Each row was made from one small tree. The marks that hang from a mark follow it in brackets, in the order of their numbers. Every link used is in the known rows. Write each row's tree.
Known rows:
j_249[j_874[j_466[j_583] j_528] j_887]: [-2.77 0.95 4.53 1.28 1.62 -1.82 -0.26 -2.66 -2.84 0.16 -2.50 -2.27 -2.05 2.19 -2.61 -1.53 4.40 -0.62 0.36 2.83 0.61 3.65 0.34 0.49]
j_22[j_173 j_531 j_874]: [-2.43 1.89 1.67 0.27 -0.39 0.42 1.01 -0.29 0.10 0.49 -2.03 -0.57 1.50 -3.30 -0.78 -0.11 1.50 0.47 -0.33 -4.33 -0.84 2.18 -0.21 -2.02]
j_249[j_874[j_466 j_528]]: [-0.85 1.84 1.34 2.04 2.09 -1.10 -0.19 0.17 -1.47 -0.82 -2.43 -4.04 -0.90 0.16 -1.34 -1.91 6.14 -1.01 -0.19 3.03 1.25 3.12 0.61 -0.97]
j_173[j_22[j_874]]: [-1.10 1.22 -0.76 -1.02 -1.64 0.00 1.82 -1.67 -1.41 0.01 -1.80 4.29 -1.12 -3.00 -0.15 -2.48 1.94 1.54 -0.18 -3.90 -0.82 1.90 0.95 -0.71]
j_249[j_874[j_528]]: [-0.60 3.63 0.52 1.02 2.82 -0.74 -0.83 -1.08 -0.75 -0.67 -2.30 -4.46 -1.25 -1.17 0.23 -1.75 4.46 -1.21 -0.66 1.66 0.47 3.81 0.70 -0.25]
j_531[j_22[j_874]]: [-1.65 3.39 -1.51 -4.84 -0.76 0.32 0.35 -0.95 -0.75 0.16 -0.98 1.45 1.42 -1.92 -0.33 -1.21 4.15 -0.19 0.11 -2.46 -0.23 1.65 1.30 1.58]
j_874[j_249[j_887] j_528]: [-1.30 3.45 3.22 2.34 -0.52 -0.47 -0.28 -3.06 -0.39 0.10 -2.92 1.31 -2.84 1.84 -3.26 -1.34 2.54 -2.30 -1.40 -0.19 -1.94 4.31 1.46 0.67]
j_22[j_173]: [-1.91 2.48 -0.06 0.25 -1.31 -0.01 0.43 -1.56 0.35 0.71 -1.27 -0.80 0.17 -2.23 -0.16 -1.39 1.57 0.62 -1.07 -2.49 -0.60 2.43 -0.66 -0.66]
j_249[j_874[j_466] j_887]: [-3.25 -0.08 1.29 0.99 4.65 -0.74 0.49 -1.96 -2.40 -0.21 -1.59 -4.04 -0.83 0.21 -1.30 -1.00 2.46 -1.59 -0.73 2.07 0.20 1.74 0.53 0.75]
j_173[j_22[j_874[j_466]]]: [-1.30 -0.37 0.13 -0.10 -2.78 -0.41 2.35 -0.69 -2.07 -0.16 -1.91 4.87 -0.77 -1.94 -1.44 -2.60 3.57 1.89 0.28 -2.51 -0.03 1.40 0.92 -1.46]
j_466[j_874[j_22[j_531] j_528]]: [-0.56 1.99 1.52 2.54 -1.28 -1.14 -1.90 -2.94 -1.31 -0.27 -3.74 1.81 2.70 -1.15 -5.37 0.78 3.81 -1.64 -1.15 3.03 -0.54 -0.26 1.09 -0.44]
j_249[j_874[j_528] j_887]: [-2.30 2.34 1.93 1.18 4.71 -1.08 -0.72 -2.85 -1.47 -0.33 -2.39 -3.41 -1.88 0.01 -0.17 -1.07 2.14 -2.02 -1.64 2.05 -0.53 3.39 0.23 1.01]
j_887[j_249[j_874[j_22]]]: [-1.82 3.81 -1.27 -1.32 6.38 -0.17 -1.56 -3.45 -1.28 -0.45 -1.19 -2.50 -0.75 -4.55 -0.24 -1.59 2.14 -1.99 -1.18 0.91 -0.34 4.63 1.83 0.47]
j_466[j_583 j_874]: [-1.96 3.38 0.77 -1.65 -3.64 -0.22 -0.95 -2.66 -2.13 1.51 -2.32 1.93 1.77 -0.99 -4.83 -1.41 2.94 0.78 1.37 0.10 -0.01 1.22 1.51 0.60]
j_22[j_531 j_874]: [-1.07 1.45 -0.44 0.19 -0.21 0.46 0.74 -0.08 -0.92 -0.06 -1.87 -0.37 1.39 -2.42 -0.45 0.39 1.45 -0.95 0.07 -2.16 -0.39 0.98 1.57 -0.68]
j_874[j_466]: [-0.84 0.31 -1.16 1.29 -2.25 -0.43 0.95 -0.07 -1.47 -0.07 -1.35 -0.10 0.22 0.09 -1.66 -1.09 3.66 -0.39 -0.04 1.25 0.67 0.81 1.03 -0.13]
j_887[j_249[j_874[j_22[j_173] j_528]]]: [-2.26 4.67 1.60 -0.32 5.17 -0.87 -1.99 -3.56 -0.35 -0.50 -2.25 -2.01 -1.34 -4.05 -0.73 -2.05 3.66 -1.26 -1.80 1.07 -0.59 6.31 0.18 -1.06]
j_173[j_22[j_531]]: [0.55 -1.41 -1.77 2.57 0.74 -0.09 1.73 -1.81 -1.01 0.03 -1.18 1.43 1.06 -1.46 -0.29 0.10 0.39 0.41 -0.85 -2.86 0.59 -0.13 -1.07 -0.68]
j_531[j_22[j_173 j_874[j_249 j_528]]]: [-2.16 5.81 3.19 -2.91 -2.36 0.04 0.08 -1.06 0.94 0.37 -2.47 2.10 -0.13 -0.99 -2.42 -2.26 6.31 0.11 -0.19 -4.55 -1.29 5.11 0.44 -0.80]
j_531[j_22]: [-0.57 2.30 -3.08 -3.05 0.29 0.13 0.14 -1.56 -0.45 0.37 -0.25 -0.02 1.80 -0.70 -0.23 -0.35 3.49 -0.71 -0.49 -1.02 0.47 0.63 0.04 2.24]
j_887[j_249[j_874[j_528]]]: [-1.26 4.84 -0.74 -1.61 5.90 -0.24 -1.47 -1.55 -0.90 -0.53 -1.75 -3.24 -0.90 -2.91 -0.17 -2.27 3.16 -1.76 -1.27 1.42 0.38 5.82 0.80 -0.36]
j_22[j_173 j_531 j_874[j_249 j_528]]: [-1.66 4.01 5.21 2.09 -2.06 0.23 0.50 -0.31 0.93 0.16 -3.51 0.24 -0.29 -1.27 -3.10 -0.79 4.01 -0.66 -0.29 -5.08 -1.58 5.01 0.55 -3.17]
j_173[j_22]: [-0.08 0.16 -2.07 0.74 -0.95 -0.22 1.67 -2.28 -1.11 0.05 -1.14 2.82 -0.51 -1.77 0.00 -1.82 1.39 1.03 -0.86 -2.74 -0.04 1.01 -0.42 -0.10]

Which tree is each row?
[-2.46 2.65 1.38 1.03 3.29 -0.66 -0.72 -3.18 -0.35 -0.15 -1.71 -3.49 -0.81 -3.65 0.20 -1.45 3.21 -0.34 -0.92 -0.58 -0.70 3.27 0.33 -0.56]  j_249[j_874[j_22[j_173]]]
[-2.99 3.53 2.02 0.02 -0.14 0.49 -0.49 -3.43 -1.26 0.65 -3.01 1.58 0.27 -0.18 -6.24 -1.07 1.48 -1.57 -0.72 -0.36 -2.07 1.68 2.40 0.88]  j_466[j_874[j_249[j_887]]]
[-1.58 0.69 0.69 1.97 2.25 -1.06 -0.26 -2.01 -2.00 -0.67 -1.82 -3.01 -0.46 -1.67 -1.27 -1.33 5.27 -1.05 0.00 2.50 0.61 1.91 1.78 -0.19]  j_249[j_874[j_22 j_466]]
[-2.91 0.47 4.13 0.59 -3.79 -0.38 1.52 0.02 -1.16 0.94 -2.25 0.48 1.49 -1.23 -2.96 -0.24 3.57 1.81 1.62 -3.66 0.26 2.58 -0.05 -2.55]  j_22[j_173 j_531 j_874[j_466[j_583]]]
[-1.44 -1.43 2.04 4.30 -1.37 -1.14 0.53 -1.91 -0.62 0.08 -1.95 0.27 1.59 -0.99 -2.80 0.87 3.35 -0.36 -0.70 0.00 0.14 0.17 -0.39 -1.75]  j_874[j_22[j_173 j_531] j_466]
[-0.91 1.53 2.25 3.05 1.23 -1.90 -0.78 -1.80 -1.73 -1.16 -2.77 -2.03 -1.25 -0.56 -1.95 -1.42 6.88 -1.39 -0.41 4.05 0.48 2.82 1.31 -0.76]  j_249[j_874[j_22 j_466 j_528]]
[-2.45 1.93 2.99 2.19 4.31 -1.76 -1.40 -4.90 -1.69 -0.71 -2.69 -1.87 -2.51 -0.51 -0.99 -0.69 2.75 -2.33 -1.81 3.19 -1.27 2.84 1.02 1.25]  j_249[j_874[j_22 j_528] j_887]
[-1.28 5.65 4.14 0.14 -4.78 -0.53 -1.54 -2.68 -1.37 1.20 -3.81 3.00 0.07 1.11 -7.18 -2.10 5.47 -0.11 1.45 -0.52 -0.90 4.05 2.31 -0.46]  j_466[j_583 j_874[j_249 j_528]]
[-2.98 3.68 0.19 -4.79 -1.27 0.25 0.54 -1.14 0.16 0.62 -1.09 1.25 1.54 -2.84 -0.41 -1.73 3.93 0.90 -0.32 -4.06 -0.70 2.67 -0.31 0.38]  j_531[j_22[j_173 j_874]]
[-0.98 5.19 2.26 0.79 -2.52 0.04 -1.24 -1.68 -0.49 0.27 -3.89 1.68 0.30 0.13 -6.30 -1.88 4.81 -1.36 -0.34 0.54 -1.19 3.05 2.13 -0.79]  j_466[j_874[j_249 j_528]]
[-1.56 2.62 3.39 -0.21 -5.92 -1.26 0.39 -0.24 -2.13 0.33 -3.00 3.33 -0.93 0.46 -2.96 -2.47 6.29 0.86 1.65 0.32 0.01 3.78 2.17 -1.11]  j_22[j_874[j_466[j_583] j_528]]
[-3.72 4.91 6.23 0.29 -2.16 -0.20 0.39 -2.45 0.34 0.53 -3.59 2.60 -2.92 -0.82 -2.73 -2.30 3.15 -0.43 -1.00 -4.04 -3.04 5.96 1.13 -1.47]  j_22[j_173 j_874[j_249[j_887] j_528]]
[-2.63 0.30 3.99 3.27 2.97 -2.18 -0.71 -3.67 -2.50 -0.89 -2.87 -1.67 -2.29 0.69 -2.55 -0.60 4.73 -2.01 -1.34 4.41 -0.40 2.26 1.06 0.44]  j_249[j_874[j_22 j_466 j_528] j_887]
[-2.42 3.96 4.90 0.39 -5.20 -1.69 -2.14 -4.56 -1.40 1.31 -3.73 3.85 0.85 -1.11 -6.27 -1.48 5.09 1.30 0.36 1.08 -1.08 2.64 0.38 -0.74]  j_466[j_583 j_874[j_22[j_173] j_528]]
[-1.27 1.94 3.46 3.64 3.30 -1.32 -1.14 -2.53 -0.11 -0.71 -2.71 -4.15 0.13 -2.08 -0.73 0.11 4.15 -1.23 -1.23 0.41 -0.09 3.11 -0.79 -1.65]  j_249[j_874[j_22[j_173 j_531] j_528]]
[-2.75 4.99 1.95 -4.02 -1.40 0.77 0.61 -1.27 0.73 0.60 -1.58 1.38 0.45 -2.17 -1.80 -2.03 4.76 0.33 0.20 -5.81 -1.35 4.31 0.71 -0.09]  j_531[j_22[j_173 j_874[j_249]]]
[-1.42 0.51 2.91 4.32 1.56 -0.32 -0.09 -4.92 -0.89 -0.03 -2.18 0.92 -0.60 0.30 -3.69 1.41 0.44 -3.06 -1.31 -1.50 -2.20 1.57 2.08 0.97]  j_874[j_22[j_531] j_249[j_887]]
[-1.29 4.12 2.26 -0.71 -4.81 -1.03 -1.70 -2.51 -1.96 1.07 -3.38 2.88 1.27 0.30 -5.34 -1.60 4.38 0.50 0.94 1.65 -0.06 2.18 1.12 0.09]  j_466[j_583 j_874[j_528]]
[-2.53 2.83 4.84 1.17 -2.63 -0.54 0.75 -1.16 -1.50 -0.29 -3.60 3.12 -2.75 1.42 -4.35 -1.98 5.17 -1.24 -0.13 -0.37 -1.82 4.30 2.76 -0.87]  j_22[j_874[j_249[j_887] j_466 j_528]]
[-2.09 2.18 2.58 2.46 -0.19 -0.41 -0.28 -5.34 -0.99 0.10 -2.17 2.39 -2.34 0.05 -3.07 -0.51 1.51 -2.39 -1.25 -0.92 -2.83 2.81 2.78 1.53]  j_874[j_22 j_249[j_887]]
[-1.52 1.68 4.18 3.52 -1.66 -0.96 0.48 -1.90 -1.27 -0.12 -3.06 1.38 -2.60 3.42 -4.68 -1.33 4.55 -1.96 -0.74 1.15 -1.11 3.69 1.51 -0.21]  j_874[j_249[j_887] j_466 j_528]
[-1.26 0.94 3.62 3.68 -4.11 -1.94 -0.36 -2.32 -0.52 -0.27 -2.96 2.44 -0.93 -0.20 -3.07 -1.24 6.20 0.10 -1.09 1.92 -0.45 2.40 -0.32 -1.70]  j_874[j_22[j_173] j_466 j_528]
[-0.60 3.30 1.35 2.02 2.58 -1.39 -1.50 -2.86 -1.01 -1.02 -2.63 -2.60 -1.63 -1.74 -0.27 -1.59 4.93 -1.37 -0.96 2.58 -0.29 3.44 1.25 -0.03]  j_249[j_874[j_22 j_528]]
[-1.28 2.97 4.32 3.65 -1.07 -1.27 -1.02 -5.15 -0.74 -0.27 -3.26 2.97 -3.00 1.34 -3.77 -0.84 3.30 -2.68 -1.72 0.70 -2.81 4.00 2.31 0.91]  j_874[j_22 j_249[j_887] j_528]
[0.01 1.63 1.20 4.11 -0.20 -0.01 -0.14 -3.21 -0.31 -0.27 -2.03 0.18 -0.02 -0.61 -3.07 0.81 2.53 -2.47 -0.40 -1.93 -1.25 2.10 2.45 -0.07]  j_874[j_22[j_531] j_249]
[-1.79 1.94 6.10 2.85 -3.98 -1.39 0.26 -2.73 -1.93 0.75 -3.05 2.65 -2.82 4.36 -5.65 -1.66 5.08 -0.83 0.85 0.44 -0.66 4.61 1.67 0.09]  j_874[j_249[j_887] j_466[j_583] j_528]
[-1.21 2.00 3.22 4.19 -0.42 -0.04 0.04 -3.32 0.69 0.21 -2.18 -0.36 0.06 -1.56 -3.23 0.31 2.33 -1.28 -0.78 -3.95 -1.72 2.93 0.86 -1.47]  j_874[j_22[j_173 j_531] j_249]
[-1.71 -0.03 2.59 1.54 0.67 0.46 2.28 -2.64 -1.33 0.03 -2.34 3.66 -1.13 -1.12 -2.35 -0.71 0.22 -0.36 -0.50 -5.68 -1.67 2.22 1.03 -1.05]  j_173[j_22[j_531 j_874[j_249[j_887]]]]
[0.00 2.82 2.77 3.31 -3.38 -0.70 0.43 -0.12 -0.63 -0.31 -3.08 1.05 -1.97 2.36 -4.35 -1.93 6.41 -1.47 0.01 0.62 -0.26 4.02 1.86 -1.34]  j_874[j_249 j_466 j_528]
[-3.01 3.49 2.78 -3.09 -2.56 0.35 1.22 -0.21 0.12 0.45 -1.74 1.84 0.73 -0.73 -3.32 -2.23 6.53 0.68 0.71 -4.78 -0.63 3.78 0.65 -0.78]  j_531[j_22[j_173 j_874[j_249 j_466]]]
[-0.30 1.33 2.54 1.73 -5.17 -1.64 0.12 -0.84 -2.01 0.41 -2.44 1.77 -0.54 2.32 -3.21 -1.80 5.88 0.59 1.12 1.93 1.03 2.84 0.58 -0.35]  j_874[j_466[j_583] j_528]
[-1.03 2.96 1.36 0.93 -0.37 0.97 0.93 -0.27 -0.43 -0.08 -2.38 -0.16 0.25 -1.61 -2.44 -0.11 2.40 -1.55 0.44 -4.23 -1.24 3.14 2.90 -1.14]  j_22[j_531 j_874[j_249]]
[-0.24 2.97 4.57 2.70 -5.47 -1.08 0.20 -1.01 -1.37 0.37 -2.92 2.12 -2.01 3.29 -5.05 -2.32 6.91 -0.13 1.70 -0.05 0.08 5.10 1.92 -0.97]  j_874[j_249 j_466[j_583] j_528]
[-1.90 4.75 2.61 -0.61 -4.02 0.28 -0.88 -2.73 -1.50 1.47 -2.80 2.01 0.91 -0.13 -6.64 -1.88 3.76 0.17 1.77 -1.71 -0.82 3.23 2.80 0.14]  j_466[j_583 j_874[j_249]]
[-1.63 2.35 3.75 0.70 -1.73 -0.39 1.56 -3.03 -1.24 -0.16 -3.23 5.55 -3.18 -0.52 -2.49 -2.85 2.69 0.27 -0.77 -3.91 -2.28 4.16 1.30 -0.86]  j_173[j_22[j_874[j_249[j_887] j_528]]]
[-2.46 2.96 2.49 -2.80 -2.90 -0.85 0.49 -0.07 -0.18 0.20 -2.20 2.37 0.97 -0.59 -2.15 -1.77 7.13 1.03 -0.05 -1.54 0.17 2.95 -0.67 -0.84]  j_531[j_22[j_173 j_874[j_466 j_528]]]
[-2.18 4.38 1.73 -3.57 -1.79 -0.40 -0.03 -0.98 0.43 0.47 -1.96 1.83 0.78 -1.70 -0.84 -1.78 5.57 0.81 -0.57 -3.05 -0.60 3.41 -0.86 -0.20]  j_531[j_22[j_173 j_874[j_528]]]
